Each row was made from one small tree. The marks that hang from a mark follow it in brackets, in alphabetical order. Every link used is in the known rows. Write each row's tree.
Known rows:
defosuv(gozuk(benuv gagu(resok(gupir)))): [ 1.498  2.045  1.567 -2.681 -2.694  0.789 -0.176  1.527  0.503  0.456
 -0.043 -2.389  1.737 -0.648 -0.099  1.177  1.611 -0.047 -2.166 -2.689]
gunon(lagaf(gozuk(benuv defosuv))): [ 0.731 -4.193  0.542 -0.351  0.226 -1.983  0.408  1.319 -0.064 -0.148
 -1.914  1.331  0.023  3.158  1.415 -0.709  2.103 -0.023 -0.303 -1.203]
gagu(gozuk(defosuv) resok(gupir)): [ 2.854  1.413  1.097 -0.837 -3.115 -2.546 -0.089  1.740 -0.777 -1.576
 -1.435 -2.392  2.605 -0.750 -0.732 -0.646  0.083 -0.858 -2.328 -1.016]
benuv(gozuk(defosuv gagu(resok(gupir)))): [ 1.722  3.824 -0.871 -1.108 -2.637 -2.239 -0.123  2.220 -2.845 -3.675
 -1.660 -4.043  1.869  0.705 -2.244 -2.015  0.365 -1.788 -3.089  0.386]
lagaf(gozuk(benuv) gunon): [ 0.492 -5.031 -0.199 -1.448  1.789 -1.413  1.866 -0.391 -0.341  0.046
 -0.713  2.269 -0.283  0.477  1.889  0.619  1.677  1.936  1.692  0.549]
gagu(gozuk resok): [ 3.212 -0.382  2.512 -0.020 -0.797 -1.413  0.294  1.574 -1.150  1.534
 -0.188  0.103  0.905 -1.465 -0.664  1.108  0.173 -0.904 -0.502  1.001]
gagu(resok): [ 2.230  0.064  0.256  0.384  1.157 -1.637  0.904  1.275 -2.217  2.256
  0.221 -0.115  0.357 -0.970 -0.817  0.579  0.113 -1.065 -0.595  1.222]
lorug(gunon(lagaf(gozuk(benuv defosuv)))): [ 0.751 -4.578 -0.611  0.290  1.601 -0.159  0.487  1.873  0.849 -0.862
 -2.073  0.741  0.748  2.521  1.003 -1.629  2.638 -0.552 -0.262 -2.216]
resok(gagu(gozuk(benuv)) gupir): [ 1.336 -0.963  0.470 -3.449 -0.593 -3.240  1.980 -0.706 -1.106 -0.053
  0.002  1.524  1.698 -2.038  0.192  1.298  0.786  0.157 -1.009 -1.651]
gunon(lagaf(gozuk(benuv gagu))): [ 0.516 -3.703  1.612 -1.309  0.752 -0.445 -0.239  1.214 -0.689  0.112
 -0.766  1.997 -0.060  2.407  1.144  0.305  3.260  0.250 -0.774 -1.353]
defosuv(gozuk(gagu)): [ 1.731  0.426 -0.368 -0.244  0.782  0.550 -0.103  1.098 -1.195 -0.518
 -0.098 -2.087 -0.838 -0.149  0.486  1.976  1.353  0.510  0.011 -0.458]
gozuk(gagu): [ 1.711  0.247 -0.413  0.113  1.483 -1.049  0.625  0.928 -2.543 -0.177
 -0.532 -0.769 -0.198 -0.613 -0.269  0.831  1.543  0.128 -0.247  0.781]
resok(gagu gupir): [ 0.414 -0.062 -3.415 -1.933  2.677 -3.896  2.155 -1.013 -3.718 -0.625
  1.020  0.221  0.618 -1.411 -0.092  0.430 -0.159 -0.515 -1.421 -1.173]
gozuk(benuv): [ 1.351 -1.864  0.536 -0.807  1.310 -1.646  2.507  0.637 -0.915  2.446
 -1.048  1.592  0.444 -0.688  0.620  1.295  1.405  0.607  0.767  1.165]
defosuv(gozuk(benuv gagu)): [ 1.717 -0.128  1.401 -1.163 -0.334  1.041  0.473  1.122  0.337  0.862
 -0.765 -1.232 -0.257 -0.306  0.720  2.260  2.142  0.942  0.238 -0.736]
gozuk(benuv defosuv): [ 1.818 -0.856  0.049  0.169 -0.015 -2.308  1.687  1.072 -0.313  1.156
 -2.385 -0.333  0.515  0.160  0.141  0.188  1.214  0.253  0.408  0.701]
gunon(lagaf(gozuk(benuv defosuv)) lorug): [ 0.135 -4.769  0.643 -1.581  0.198 -2.557  0.692  0.633  0.184 -0.260
 -1.727  3.175 -0.379  3.309  1.125 -0.866  1.815 -1.346  0.132 -0.160]
gunon(lagaf(gozuk(gagu)) lorug): [ 0.098 -3.656  0.223 -1.367  1.883 -1.207 -0.333  0.334 -2.072 -1.318
  0.049  2.695 -0.981  2.601  0.673 -0.213  1.925 -1.460 -0.560  0.111]
lagaf(gozuk(defosuv) gunon(lorug)): [ 0.356 -4.065 -2.047 -0.804  1.402 -2.905  0.802 -0.732 -1.074 -2.714
 -1.093  0.823 -1.165  1.586  1.011 -0.918  0.345 -0.031  1.437  1.523]
lorug(gunon(lagaf(gozuk))): [ 0.353 -4.940 -1.741  0.306  4.169  0.097  0.655  1.359 -1.327 -0.902
 -0.114  1.848  0.091  1.807  1.230 -0.944  1.853 -0.700 -0.364 -1.248]
lagaf(gunon): [ 0.384 -2.532 -1.377  0.247  1.966 -1.798  2.536 -0.415 -2.390 -0.179
 -0.879  0.665 -0.162 -0.680  0.572  1.481  0.749  1.837  1.519  0.949]
gozuk(benuv defosuv gagu(resok)): [ 2.891  1.914  1.952  0.329 -2.551 -0.810 -0.387  2.104 -0.092  1.254
 -1.865 -2.652  0.910 -0.225 -1.663 -0.279  1.553 -1.005 -1.175 -0.419]

Which tree is each row?
[ 0.611 -2.481 -1.413 -0.846  0.405 -1.952 -0.226 -0.416 -1.064 -3.884
 -1.220 -0.466 -1.178  1.495  0.328 -1.032  1.253 -0.074  0.775  0.821]
lagaf(gozuk(defosuv gagu) gunon(lorug))
[ 2.616 -0.990  1.076 -0.764 -0.923 -3.341  0.924  0.103 -0.154  0.262
 -1.376 -0.245  0.149 -1.066 -0.602  0.688  0.602 -0.441  0.254 -0.677]
resok(gagu(gozuk(benuv defosuv)))
[ 2.435  1.569  1.035 -0.008 -0.564  0.952 -0.866  1.903 -0.868  0.773
  0.521 -2.952 -0.530 -0.526 -0.812  1.489  0.645 -0.690 -1.085 -0.865]
defosuv(gozuk(gagu(resok)))
[ 1.998  2.782  0.958 -1.417 -3.444 -1.333 -0.150  1.913 -0.178 -0.526
 -1.786 -3.046  2.546 -0.364 -1.338 -0.963  1.704 -0.594 -2.736 -1.835]
gozuk(benuv defosuv gagu(resok(gupir)))
[ 1.450  1.815  1.396 -2.280 -2.034 -0.818  0.614  1.389 -0.826  0.966
 -0.467 -0.893  2.450 -1.208 -0.920  0.130  1.851 -0.307 -2.374 -1.380]
gozuk(benuv gagu(resok(gupir)))
[ 3.537 -0.128  3.635 -0.257 -3.377 -1.612  0.107  2.221  1.079  1.560
 -2.246 -0.962  1.475 -0.760 -0.867  0.399  0.789 -0.742 -0.399  0.282]
gagu(gozuk(benuv defosuv) resok)
[ 2.609  2.949  0.157  0.556 -1.620 -1.739 -0.410  2.616 -2.578 -2.029
 -1.741 -3.784  0.283  0.776 -2.609 -1.240  0.407 -1.912 -1.509  1.868]
benuv(gozuk(defosuv gagu(resok)))
[-0.006 -4.939 -1.675 -1.694  2.960 -2.373  1.657 -1.202 -1.666 -1.426
  0.201  2.956 -1.153  0.638  1.495  0.276  0.453  0.187  1.680  2.054]
lagaf(gozuk gunon(lorug))
[ 1.724  1.727 -0.952  0.397 -0.246 -2.059  0.358  1.812 -2.905 -3.194
 -2.406 -2.866 -0.261  1.055 -1.485 -0.799  1.056 -0.707 -0.383  2.285]
benuv(gozuk(defosuv gagu))
[-0.048 -5.569 -0.104 -2.764  1.702 -1.826  2.312 -1.260 -0.029  0.177
 -0.414  3.949 -0.666  0.692  1.605  0.587  1.286  0.691  2.115  1.686]
lagaf(gozuk(benuv) gunon(lorug))
[ 0.736 -2.358  1.432 -1.277  0.406 -0.982 -1.179  1.206 -1.754 -0.117
  0.766  1.999 -0.519  2.237 -0.504 -0.618  1.433 -2.684 -1.605 -0.444]
gunon(lagaf(gozuk(gagu(resok))) lorug)
[ 2.748 -1.367  2.363 -0.463 -2.052 -1.968  0.854  1.368  0.818  0.372
 -2.696 -0.225  1.023 -0.429  0.207  0.754  1.505  0.442  0.500  0.669]
gagu(gozuk(benuv defosuv))
[ 1.895  0.544 -1.539 -1.556 -0.797 -4.308  0.640 -0.275 -1.975 -2.805
 -0.659 -1.505  1.241 -1.153 -0.322 -0.081 -0.240 -0.604 -1.634 -1.808]
resok(gagu(gozuk(defosuv)) gupir)
[ 2.785  0.761  2.701 -2.001 -4.452 -2.241  0.380  1.864  0.850 -0.157
 -2.061 -1.283  3.125 -0.857 -0.574 -0.215  0.878 -0.468 -1.922 -1.261]
gagu(gozuk(benuv defosuv) resok(gupir))
[-0.370 -5.668  1.333 -2.418  1.576 -1.946  1.507  0.109 -0.541  1.115
 -0.415  5.096 -0.500  2.579  1.530  0.281  1.952 -1.062  0.423  0.378]
gunon(lagaf(gozuk(benuv)) lorug)
[ 3.621  0.488  2.028  0.863 -2.156 -2.067 -0.460  2.083 -0.466  0.050
 -1.512 -1.852  0.862 -0.758 -1.166  0.061  0.081 -1.211 -0.726  0.499]
gagu(gozuk(defosuv) resok)
[ 1.925  0.592  0.647  0.157 -1.219 -1.143  0.409  1.500 -0.330 -0.078
 -2.591 -1.862  0.470  0.104 -0.599  0.114  2.195  0.299 -0.160  0.026]
gozuk(benuv defosuv gagu)
[ 0.473 -3.991  0.457 -0.684  1.819  1.526  0.175  1.776  0.264 -0.609
 -0.988  1.353  0.461  1.716  0.720 -0.950  3.724 -0.335 -0.626 -2.228]
lorug(gunon(lagaf(gozuk(benuv gagu))))
[ 1.934 -0.155  0.059 -2.521 -1.967 -3.844  1.317 -0.226 -0.388 -1.345
 -1.391 -0.593  1.841 -1.191 -0.199  0.129  0.686 -0.063 -1.288 -2.236]
resok(gagu(gozuk(benuv defosuv)) gupir)
[ 2.798  2.388  0.424  1.320 -1.330 -1.220 -1.022  2.239 -1.626 -0.116
 -1.193 -3.583  0.351 -0.122 -1.817 -0.556  0.713 -1.360 -1.501 -0.075]
gozuk(defosuv gagu(resok))
[ 2.017  3.313 -0.657 -0.484 -2.233 -1.786 -0.643  1.847 -1.760 -1.721
 -1.259 -3.949  1.899 -0.357 -1.472 -1.241  0.889 -1.042 -3.078 -1.488]
gozuk(defosuv gagu(resok(gupir)))
[ 0.478 -2.657 -0.236 -0.477  0.370 -1.867 -1.051  0.892 -1.416 -2.775
 -1.223  0.732 -1.088  3.374  0.263 -1.306  1.912 -1.813 -0.898 -0.395]
gunon(lagaf(gozuk(defosuv gagu)) lorug)
[ 1.782  2.582 -0.064 -1.825 -1.524  0.404 -0.626  1.466 -1.124 -0.871
  0.533 -3.228  1.109 -0.656 -0.309  0.901  0.940 -0.355 -2.536 -2.354]
defosuv(gozuk(gagu(resok(gupir))))
[-0.260 -5.091 -0.498 -1.451  2.818 -2.291  0.876  0.144 -2.018 -0.137
  0.304  4.175 -1.007  2.682  1.317 -0.117  1.138 -1.472 -0.111  0.777]
gunon(lagaf(gozuk) lorug)
[ 0.657 -3.516 -1.116  0.429  3.119  1.020 -0.431  1.655 -1.290 -1.916
 -0.387  0.453 -0.020  1.787  0.610 -1.114  2.784 -0.718 -1.037 -1.996]
lorug(gunon(lagaf(gozuk(gagu))))
[ 1.067 -2.386 -1.633  1.268  1.622  0.489 -1.301  2.157 -0.608 -3.393
 -1.743 -1.593 -0.121  2.530  0.255 -2.216  2.619 -0.956 -1.239 -2.523]
lorug(gunon(lagaf(gozuk(defosuv gagu))))
